Each row was made from one small tree. The marks that hang from a mark follow it in brackets, in alphabetical order. Every link used is in the known rows. Write each row's tree.
In the rows, zero is written as 128.
Known rows:
malu(rapu): [130 138 126 129 122 118 137 126 126 119 122 129 133 123 146 116 130 131
 131 130 132 132 119 130 132 126 135 127 118 146 131 120 150 128 138 119
 137 124 124 128 132 128 122 137 126 124 125 147 143]
zapege(fipazed(gezo)): [125 113 125 128 109 121  77 129 116 167 131 126 122 120 138 125 127 126
 129 127 150 131 131 127 123 148 129 126 122 145 138 109 128 123 142 102
 111 142 128 144 110 126 118 127 129 121 135 129 116]
fipazed(gosod zapege zezap(morus)): [114 117 148 106 126 137 161 129 139 114 148 139 138 145 138 117 126 130
 114 129 140 116 164  95 111 166 117 137 143  69 121 110 132 136  78 102
 114 133 161 137 114 134 145 136 125 112 115 125 116]
dizoz(fipazed(gezo) morus(zezap) vafaveb(gosod malu rapu)): [158 159 161  87 110 147  14 126 126 150 144 161 126 135 138 120 144 128
 106 162 149 149 103  87 130 141 115  97  75 177 153  77 106 139 131  92
  86 134 172 115 116  98  82 100 129 158 156 138 174]
gezo(fipazed(dizoz(morus(zezap) vafaveb(malu(rapu))) gosod)): [139 143 135  99 111 126  98 124 135 174 143 146 126 130 153 131 142 131
 110 151 139 143 103  96 109 139 111 104  76 174 140 102 126 153 145 107
  94 131 164 125 130 128 100 126 141 119 139 135 147]
fipazed(dizoz gezo gosod(vafaveb(malu)) zapege zezap): [120 108 147 110 101 135 120 125 151 162 189 129 138 107 143 105 142 134
 115 140 153 100 131  94 125 178 109 105 116 127 125  81 137 147  77  74
 106 147 155 132  81 106  87 106 119 107 135 106 128]
nomig(rapu): [136 131 124 126 122 125 130 138 133 115 127 124 135 117 131 120 129 121
 143 130 121 133 122 140 139 122 136 128 111 133 132 108 110 125 133 118
 122 122 129 125 129 124 135 128 119 151 131 145 121]
zezap(morus vafaveb(dizoz malu(gosod) rapu(nomig))): [138 117 154 136 123 104 120 124  98  75 133 163 133 125 166 111 155 126
  95 164 114 153  96 110 153 139 105 134  61 117 133  72 137 146 119 132
 131 112 171 138 119 103  86 144 122 177 112 131 160]
gosod(vafaveb(zezap)): [126 114 129 123 111 132  94 131 154  99 124 137 129 126 121 139 124 136
 126 140 136 126 142 109 143 122 111 130 148 129 136 109 129 126 119 113
 124 132 132 125 110 117 105 108 118 113 135 118 134]
zezap(morus vafaveb(fipazed rapu)): [128 114 133 134 113 109 115 134 107  86 121 133 132 132 143 117 128 125
 118 163 138 139 130 103 147 125 114 138 126 123 158  93 116 127 123 131
 108 137 160 130 125 114 109 145 118 204 110 153 123]
gezo(morus): [129 142 132 125 122 128 163 131 137 162 129 136 129 135 116 123 125 125
 119 144 141 133 139 150 129 130 114 130 153 125 130 131 124 128 114 141
 121 131 143 135 139 148 129 140 128 132 132 105 119]
nomig(rapu(bugapev)): [141 143 129 119 128 123 118 142 133  97 128 122 141 112 123 120 129 117
 147 128 131 138 122 154 151 122 140 122 122 144 126 115 124 125 153 113
 119 114 125 118 127 111 128 122 119 135 134 147 143]
zapege(fipazed(gezo zezap)): [126 114 127 122  99 134  80 139 123 171 138 124 124 115 135 120 131 129
 122 124 152 128 137 126 121 152 122 126 130 115 139 107 131 120 147  80
 109 142 135 149 101 130 112 125 130 103 134 122 117]
gezo(morus(zezap(vafaveb(rapu)))): [131 176 126 119 107 139 142 142 132 165 120 157 136 142 130 133 130 123
 113 163 143 145 141 118 143 121 115 130 155 115 146 110 118 130 159 118
 101 132 165 127 135 141 112 130 126 155 119 133 124]
fipazed(dizoz gosod zapege zezap): [119 112 143 108 110 131 165 131 137 168 162 122 139 125 153 112 140 133
 116 123 142 110 143 118 115 173 119 117 121 100 122 106 135 139  93  92
 112 134 142 125 106 130 119 133 125 100 128 118 114]
zezap(morus vafaveb(dizoz)): [122 105 136 135 132 115 144 138 123 109 130 128 127 131 145 133 133 120
 117 156 129 139 117 100 139 127 113 139 144 111 139 118 119 135 112 141
 123 131 168 145 134 122 106 156 117 173 103 125 129]
gosod(fipazed(gezo vafaveb(dizoz(morus) zezap) zapege)): [120  93 138 123 100 115 135 133 123 154 144 114 129 121 142 104 143 126
 117 159 131 138 128 121 135 170 110 112 157 148 152  77 129 146  98  99
  96 140 135 128 110 115  82 123 112 110 129 107 127]
bugapev(rapu(malu(vafaveb(dizoz)) nomig)): [124 151 137 132 132 112 128 130 119  75 118 126 134 118 147 117 148 119
 114 138 115 138 109 132 143 133 120 118 104 149 117  84 164 144 125 128
 145 108 135 147 116  91  78 138 124 105 115 150 106]
nomig(rapu(bugapev malu(gosod(fipazed)))): [146 143 130 121 122  95 115 136 130  50 121 121 139 108 123 106 135 122
 135 120 117 143 124 147 139 126 141 125  83 156 118 110 135 140 148 125
 116 108 134 128 104 116 117 132 121 116 135 160 166]
zapege(fipazed(vafaveb(dizoz malu(gosod rapu)) zezap)): [137 114 140 129  95 109  69 118 116 127 109 129 121 114 175 100 159 139
 122 145 131 138 104 131 134 155 108 122  97 120 143  90 158 131 151  92
 114 127 162 139  95 123  99 130 135 114 130 128 148]
gosod(vafaveb(dizoz(morus(zezap)) fipazed(zapege) malu(rapu))): [119 138 132 105 116 102  57 117 137 132 112 129 129 127 148 107 164 136
 121 184 144 133 100 111 163 143 114 115 131 134 139  70 154 141 110 125
  96 130 147 142 120 113  79 123 133 136 145 116 136]
dizoz(fipazed(gezo zapege zezap) morus vafaveb(malu rapu)): [148 125 142 101 105 150 105 130 124 151 148 152 129 128 130 105 154 119
 101 167 157 130  98 122 135 165 100  98 137 140 153  83 114 139  96  65
  81 131 149 121 121  97  71 132 119 155 138 131 143]
dizoz(fipazed(gezo gosod(malu(rapu)) zezap) morus vafaveb): [141 123 153 100 101 144 139 120 153 138 147 131 123 126 163 105 135 119
 106 155 155 132 115 100 110 149 112  95 126 152 139 110 128 135 154  75
  96 152 161 133 120 115  74 124 130 109 127 145 183]
nomig(rapu(bugapev malu)): [142 153 123 118 138 119  99 146 135  79 130 129 141 111 105 123 136 113
 136 125 128 137 123 152 143 120 136 123 109 152 116 109 138 132 138 113
 122 109 131 127 122 101 121 129 118 127 136 153 138]
vafaveb(fipazed(dizoz(morus) gosod) malu rapu(bugapev) zezap): [142 129 153  79 105 118   9 132 102 131 161 153 138 116 141 110 169 131
 110 156 138 152 117 148 147 141 114  96  31 174 139  46 148 130 118 101
 109 106 132 102 105  97  86 115 129 120 165 103 166]
dizoz(fipazed(gosod zapege) morus(zezap) vafaveb(malu)): [134 142 143  87 125 143  70 113 142 140 130 156 126 165 129 128 146 123
 108 156 149 129 120  83 122 158 112 109 138 131 136 119 115 150 117 106
  73 135 170 124 129 112 103 112 140 125 137 142 134]
dizoz(fipazed(gosod zapege) morus vafaveb(malu zezap)): [136 100 153  86 108 139  64 113 137 115 134 159 126 159 127 130 144 126
 104 151 144 132 126 102 121 160 100 110 126 139 143 110 118 145  93  99
  86 126 156 119 122  98  97 127 129 113 142 124 133]
morus(dizoz): [127 134 121 123 136 112 123 133 133 164 120 121 121 126 124 128 125 131
 131 137 122 132 125 123 130 129 128 118 124 124 121 125 124 128 128 125
 115 132 121 135 138 119  94 114 131 142 139 127 115]
zapege(fipazed(gezo(morus(dizoz)) vafaveb(gosod malu))): [133 128 151 126 102 111  41 122 128 196 129 131 115 122 131 106 124 139
 124 153 147 140 134 122 127 163 106 110 119 157 143  93 129 134 125 107
  92 152 169 142 105 111  92  97 130 144 151 108 115]
fipazed(gosod(malu(rapu)) vafaveb(zezap)): [126 129 149 123 102 130 119 110 151  93 127 146 133 130 174 116 127 132
 124 137 119 137 147  94 128 138 119 115 113 152 134  92 161 136 163  97
 127 139 148 110 104 116 109 104 127  87 115 148 165]
nomig(rapu(bugapev malu(gosod(fipazed) vafaveb(zezap(morus))))): [147 136 130 104 123  95  97 135 139   4 115 143 143 114 133 116 129 125
 127 121 116 153 138 122 144 122 125 137 100 153 122 101 142 138 143 117
 117 111 156 123  88 104 117 140 117 118 121 151 167]
gosod(vafaveb): [123 124 126 135 121 129 135 123 156 104 124 122 126 123 125 127 123 132
 130 143 138 119 128 115 139 124 119 130 155 130 131 125 124 130 118 128
 123 137 136 129 122 121 109 113 120 140 127 134 135]
bugapev(rapu(malu(vafaveb))): [129 155 124 130 132 123 125 130 133  71 113 132 135 124 135 123 133 122
 133 126 120 131 124 124 125 121 134 122 131 154 122 103 152 136 127 131
 138 113 138 134 112 100 100 138 122 121 113 161 110]
rapu(bugapev malu(gosod) vafaveb(zezap(fipazed))): [146 137 137 115 125  99  74 135 125  13 121 145 137 127 125 132 136 125
 116 116 139 146 140 123 116 110 114 133  72 149 111 114 169 142 172 113
 118 108 159 141  99 109  91 119 120  71 131 162 173]
zezap(vafaveb(dizoz fipazed(gezo zapege) gosod malu(rapu))): [126  95 170 117  87  86  33 116 104 122 138 111 137 116 170 100 143 140
 125 158 135 133 108  94 148 155 124 112  75 147 156  76 152 143 118 123
 108 138 159 147  93  82  82 127 122 148 134 130 137]
malu(vafaveb(dizoz fipazed(gezo gosod zapege) rapu zezap)): [119 101 158  81  86 108  76 122 115 113 141 121 141 123 183 113 151 132
 119 157 137 131 122 110 142 159 115 110  84 147 156  63 136 125 105  95
 107 137 140 114  74  87 100 121 120 140 135 125 123]
gezo(morus(dizoz(fipazed vafaveb(malu rapu)) zezap)): [143 184 122  99 119 125  80 135 140 196 116 159 122 143 119 128 136 127
 112 177 147 145 108 107 153 130  99 107 127 140 144 112 108 137 130 115
  75 134 153 129 142 122  73 114 143 176 152 132 120]
fipazed(dizoz vafaveb(rapu(malu)) zezap): [140 143 125 137 122 136 144 151 129 140 150 130 132 101 139 106 155 124
 106 146 137 128 116 134 130 146 101 111 115 144 137  76 142 136 110  78
 122 130 150 110 109 113  88 134 116 153 120 137 127]
nomig(rapu(bugapev malu vafaveb(gosod zezap))): [147 156 152 107 130 119  33 151 147  44 129 137 142 114 116 130 130 124
 135 117 131 158 138 127 141 116 117 121  65 159 112  88 147 132 144 106
 126 111 158 130 108  89 117 103 106 106 139 165 154]
gezo(fipazed(dizoz gosod vafaveb) morus): [124 117 135 132  97 121 183 125 140 191 148 123 126 126 143 123 122 130
 117 148 153 114 133 130 107 153  96 111 135 161 150 116 111 152 111 130
  94 146 168 121 131 149 124 135 131 135 127 107 108]
gezo(morus(dizoz zezap(vafaveb))): [127 173 120 117 119 121 126 146 141 200 114 141 126 145 117 138 120 128
 118 162 139 144 144 108 138 123 115 125 172 105 134 131 120 133 162 128
  87 142 162 145 143 135  88 115 133 148 128 123 104]
gezo(morus(dizoz(vafaveb(rapu zezap)))): [140 151 134 105 113 126 135 143 144 172 117 145 126 135 121 128 127 128
 113 175 132 158 129 140 139 128  94 116 134 134 143 114 112 121 106 110
 104 129 141 123 138 121  83 119 119 162 149 122 116]
morus(zezap(vafaveb(dizoz))): [126 145 129 121 120 131  93 141 125 152 122 130 131 135 146 146 140 124
 121 148 126 140 119  88 143 120 126 128 137 110 141 117 126 136 171 127
 107 133 159 138 125 121 102 126 130 135 116 135 126]

Which tree is each row?
[130 117 141 133 133 131 150 132 129 148 127 112 121 125 142 116 152 120
 121 163 128 136 105 145 128 140 110 115 154 141 137 108 126 134 119 123
 119 133 154 123 137 125 105 128 119 148 125 110 138]  fipazed(vafaveb(dizoz(morus)))
[117 117 144 114 108 108  91 105 134 111 127 117 126 129 158 108 129 131
 126 140 125 132 140 106 130 135 129 116  90 133 131 110 137 129 148 141
 112 142 133 133 108 125 121 116 143 118 131 133 143]  vafaveb(fipazed(gosod(malu)))
[126 120 167 131 122 103  78 122 123  96 127 112 122 126 159 119 139 132
 108 134 143 134 103 115 147 144  95 114  65 139 121  95 136 145 131 133
 125 130 153 152 132 101  94 116 127 121 129 153 141]  rapu(nomig vafaveb(dizoz(fipazed) gosod))
[135 178 121 108 116 120  72 148 136 205 118 146 120 129 121 127 132 120
 109 169 153 157 129 116 128 144 106 115 123 154 139 100 121 127 137  89
  81 143 153 147 117 121  76 118 128 151 149 142 105]  zapege(fipazed(gezo(morus(dizoz(vafaveb(rapu(malu))) zezap))))
[121 143 137 130 120  98  96 128 110  70 113 112 132 116 152 107 150 123
 116 147 120 135 110 132 149 135 120 115  95 153 127  74 164 142 129 136
 135 115 133 153 111  87  75 138 129 112 122 151  99]  bugapev(rapu(malu(vafaveb(dizoz fipazed)) nomig))
[120 110 158 116 108 130 107 116 146 119 135 132 126 128 173 123 142 127
 119 149 114 142 132  95 132 142 109 109 103 136 134  88 143 137 142 115
 122 135 151 117 102 114 100 107 129  99 123 115 156]  fipazed(gosod(malu) vafaveb(dizoz zezap))
[140 143 166  97 124 114  73 140 131  88 123 128 137 120 156 123 148 133
 126 142 143 166 113 143 140 123 113 111  77 166 118  87 167 130 146 113
 137 110 158 132 127 103  93 114 112  94 139 138 194]  malu(rapu(bugapev vafaveb(dizoz(morus) gosod zezap)))
[124 106 145 131  87 108 120 118  99  65 149 152 134 134 155 106 137 125
 103 150 119 138 118 103 131 125 117 134  66 112 149  76 137 144 168 110
 113 117 154 133 114  97  70 118 129 150 116 169 129]  zezap(fipazed(gosod) vafaveb(malu rapu(nomig)))
[132 112 147 122 114 142 126 121 130 151 156 119 122 136 139 116 132 116
 119 144 163 107 127 118 101 161 119 100 146 167 146 106 110 141 126 101
  94 155 160 120 127 118 108 114 123 131 130 132 147]  dizoz(fipazed(gezo gosod vafaveb) morus)
[123  97 166 116 106 128 124 141 125 130 156 120 140 124 151 117 129 131
 111 145 145 125 144  78 125 167 111 130 142  90 142  89 127 140  90  95
 109 144 184 150  99 108 103 139 109 140 115 110 128]  fipazed(gezo zapege zezap(morus vafaveb(dizoz gosod)))
[129 159 132 139 109 117 112 150 117  86 141 149 139 125 124 116 132 115
 107 141 143 143 146 128 128 127 104 121  93 157 121  62 163 150 135 107
 127 118 147 169 126 113  60 130 112  71 127 157  99]  bugapev(rapu(malu nomig vafaveb(zezap(fipazed(gezo(morus))))))
[133 140 133 121 124 103 102 136 132  72 114 105 141 117 134 107 134 119
 150 140 146 138 121 149 164 134 121 119 122 143 127 106 134 131 145 116
 101 128 137 133 125 101 121 110 114 147 126 177 130]  nomig(rapu(bugapev vafaveb(fipazed(zapege))))
[144 161 145 119 160  94  72 143 129  37 119 159 134 128 121 134 133 126
  93 127 134 157 142 119 139 134  93 127  71 139  86 100 180 149 144 108
 129 115 158 155 119  94  81 105 118  74 127 158 164]  rapu(bugapev malu(gosod) nomig vafaveb(zezap(morus(dizoz))))
[130 116 130 132 121 138 145 145 132 109 136 138 130 131 132 128 123 127
 113 138 134 131 145  97 129 128 109 144 166  78 138 122 127 130 130 105
 120 139 171 144 125 128 112 145 120 146 100 131 127]  fipazed(zezap(morus vafaveb))
[138 133 152 100 106 118  93 124 149 173 121 134 122 141 117 111 126 140
 111 158 150 129 131 114 137 158  88 109 148 111 139 122 115 139  86 113
  78 138 163 141 129 111  80 123 135 145 152 107 111]  gezo(morus(dizoz(fipazed(zapege zezap) vafaveb(gosod malu))))
[129 164 112 110 130 115  59 136 130 189 113 135 120 141 126 143 125 131
 128 135 145 120 123  87 140 131 127 112 131 125 132 122 115 137 158 117
  83 140 128 136 137 125  90 112 146 135 145 138 112]  morus(dizoz(fipazed) zezap)
[130 117 128 121 121 132 112 137 128 119 135 137 126 134 126 127 127 128
 116 126 157 110 133 102 131 140 110 129 150 103 138 118 117 133 107 111
 107 135 144 138 132 137 121 152 135 136 123 121 124]  dizoz(fipazed(zezap(morus)))
[125 158 129 109 124 132 136 130 126 109 127 150 135 152 134 115 147 116
 107 156 139 134 145 104 105 142 127 126 132 122 138  78 134 146 137  93
  88 125 168 120 124 127 102 122 123 127 126 155 123]  dizoz(morus(zezap(fipazed(gosod vafaveb(rapu(malu)) zapege))))
[136 116 128 135 123 135 132 124 130 131 121 123 117 138 128 118 136 121
 120 146 155 116 116 134 123 143 113 112 178 152 146 119 113 139 131 116
  96 141 150 118 146 124 105 133 125 145 124 129 135]  dizoz(fipazed(vafaveb) morus)
[133 102 149 113 100 145 154 147 130 192 189 120 132 112 148 117 141 120
 105 142 152 125 133 117  99 154 118 105 116 129 134  97 121 136 139  75
 111 151 172 136 111 120  84 129 114 123 121 112 146]  fipazed(dizoz(morus) gezo gosod zezap(vafaveb))
[123 146 156  93 108  96  60 117 123 142 125 138 132 129 156  97 158 144
 118 156 115 160 109 101 143 151 128 114  72 138 132  64 153 150 112 136
 107 111 153 139 116 123  91 129 137 109 147 109 161]  vafaveb(dizoz(morus(zezap)) gosod(fipazed(zapege)) malu(rapu))
[137 165 161  98  91 119  44 134 114 165 141 130 138 124 146 106 129 138
 118 159 152 140 147 112 137 143 125 112  68 154 157  68 118 123 127 121
  99 144 153 127 102 127 121 105 126 152 161 118 141]  vafaveb(fipazed(gezo(morus(zezap))) gosod rapu)
[130 110 146 127  91 101 117 124  93  82 163 144 140 117 159 102 148 123
 104 148 135 140 106 120 144 130 116 120  60 144 141  75 148 150 178 102
 110 109 151 120 112  88  53 122 127 142 121 165 150]  zezap(fipazed(dizoz gosod) vafaveb(malu rapu(bugapev nomig)))
[131 113 141  99 102 115  39 126 103 129 134 166 135 129 146 127 170 130
 114 150 134 130  94 118 163 153 106 108  74 138 149  54 133 139  83 109
 102 104 116 116 111  99  83 148 131 141 149 101 123]  vafaveb(dizoz(fipazed(zapege)) malu rapu zezap)
[134 139 121 117 118 138  94 134 126 148 117 143 123 150 126 143 135 120
 115 143 156 125 127 100 130 126 126 121 170 128 144 118 110 140 175 117
  85 138 159 133 145 129  96 134 133 135 121 137 133]  dizoz(fipazed morus(zezap(vafaveb)))
[132 130 142 110 117  88 111 114 123   4 110 140 142 125 138 111 136 134
  96 116 120 144 146 131 148 151 110 132 112 139 111 112 185 153 157 108
 118 111 133 130  83  86  89 122 127  45 119 147 157]  rapu(bugapev malu(gosod(fipazed(zapege)) vafaveb(zezap)) nomig)
[107 104 118 138 104 103 168 114 156  97 117 109 129 126 126 104 118 136
 131 146 131 120 133 109 149 148 116 133 184 123 139 114 125 144  99 133
  99 139 123 132 112 123  95 121 120 128 120 145 121]  gosod(fipazed(zapege) vafaveb)
[122 133 141 114 114 127 160 132 146 120 136 150 129 129 161 113 124 127
 109 156 119 148 141  74 126 135 112 121 116  84 127  83 127 129 150  99
 109 137 168 135 116 116  76 118 128 163 106 150 154]  fipazed(gosod(malu) zezap(morus(dizoz) vafaveb(rapu)))
[125 112 133 130 114 134 122 126 130 117 117 137 136 139 133 127 130 131
 127 137 133 121 152 115 136 157 109 128 177 122 144 110 140 138 109  96
 111 135 138 112 112 112 122 118 115 107 120 129 104]  fipazed(vafaveb(zezap) zapege)
[143 151 123 125 137  94  72 151 134  80 133 107 138  98 125 111 145 114
 135 137 144 143 107 153 155 122 116 111  79 180 114  96 144 137 139 118
 109 124 144 137 121  96 103 125 115 146 132 175 133]  nomig(rapu(bugapev malu vafaveb(fipazed(dizoz))))
[127 125 132 116 113 108 136 106 137 104 106 137 124 114 185 113 150 125
 119 150 128 140  86 113 157 125 115 108 119 156 134  96 132 131 160 126
 112 126 132 113 110 106  83 143 138 165 113 136 163]  gosod(malu(vafaveb(dizoz(fipazed) rapu)))
[116 111 124 132  85 118 179 133 123 108 127 121 136 124 139  98 132 133
 117 145 124 135 135 112 144 148 114 131 161  88 153  97 127 137 132 103
  97 130 135 129 110 117  88 137 119 141 107 157 120]  gosod(fipazed(zapege zezap(vafaveb(rapu))))
[119 110 140 117 104 123  83 124 122 161 144 123 123 128 146 124 124 125
 129 125 149 127 141 115 107 156 131 122  97 142 135 109 125 125 136 102
 110 145 139 140 100 125 129 113 131 111 137 138 123]  zapege(fipazed(gezo gosod))
[125 114 158 105  96 112  87 132 117  95 147 155 144 127 144 108 120 142
 115 136 128 149 160  84 133 162 120 129  79 142 150  49 121 136  68 103
 113 126 140 117  91 117 112 125 109 132 139 124 144]  vafaveb(gosod(fipazed(gezo zapege)) rapu zezap(morus))
[130 120 130 139  94  85 166 108 144  58 108 116 129 116 165  98 123 145
 133 139 127 129 122 117 138 131 131 133 115 151 138 115 142 137 143 139
 124 131 136 132 101 135 101 124 124 118 123 163 182]  malu(gosod(fipazed vafaveb) rapu)
[136 141 155 117  98 136 141 128 127 148 159 128 135 129 140 110 128 114
 123 154 176 109 125 134 130 158 112  98 136 178 156 102 120 139 127  99
  92 145 157 107 116 111 104 109 122 150 135 141 156]  dizoz(fipazed(gezo(morus) gosod vafaveb(rapu(bugapev))))
[146 159 127 122 114 105 112 134 113  95 128 149 135 127 160 117 148 127
  94 148 130 145 118 102 129 127 119 129  59 147 133  96 136 149 167 101
 104 116 154 130 110 123  79 132 131 122 134 169 138]  morus(zezap(fipazed(dizoz(vafaveb(rapu(malu(gosod) nomig))))))
[128 186 116 108 131 123 118 142 141 213 118 143 126 143 114 133 123 130
 120 155 140 140 144 120 135 129 120 121 151 112 123 126 121 130 139 127
  97 137 146 142 144 147 104 116 138 133 145 107 108]  gezo(morus(dizoz zezap))
[121  99 125 128 105 110 151 125 111 125 143 121 137 129 137 113 123 124
 127 131 148 113 137 111 116 145 135 131 138 128 142 111 128 140 126 102
 101 135 128 139 112 126 103 137 121 122 129 135 107]  zezap(fipazed(gezo zapege))
[138 134 163  96 104 104  61 115 119  59 110 111 138 116 160 103 130 141
 131 140 139 143 122 131 151 125 125 117  94 160 146  98 140 118 151 125
 118 126 146 102  89  83 114 104 126 156 135 149 165]  malu(vafaveb(fipazed gosod rapu(bugapev)))
[133 130 161 113  95 138  95 131 117 111 179 138 143 112 147 108 133 126
 106 134 141 129 129 107 133 148 119 112  89 120 129  91 172 142 178  67
 125 135 159 142  95  84  79  99 126  80 117 150 170]  fipazed(gezo gosod zezap(vafaveb(malu(rapu(bugapev nomig)))))
[119 130 148 106 102 142 129 118 151 101 150 148 138 129 138 106 141 136
 116 149 136 115 132 104 135 160 109 121 121  88 132  74 138 135  86  89
 109 127 150 120  93 106 105 101 122 133 130 131 135]  fipazed(gosod(vafaveb(malu rapu)) zapege zezap)
[136 112 160 127 110 124  58 117 125  98 133 141 128 130 135 125 126 140
 123 131 118 138 127  92 132 125 122 128  98 126 138 112 134 137 141 134
 122 129 168 131 110  97 107 109 126 145 124 133 144]  zezap(vafaveb(gosod malu))
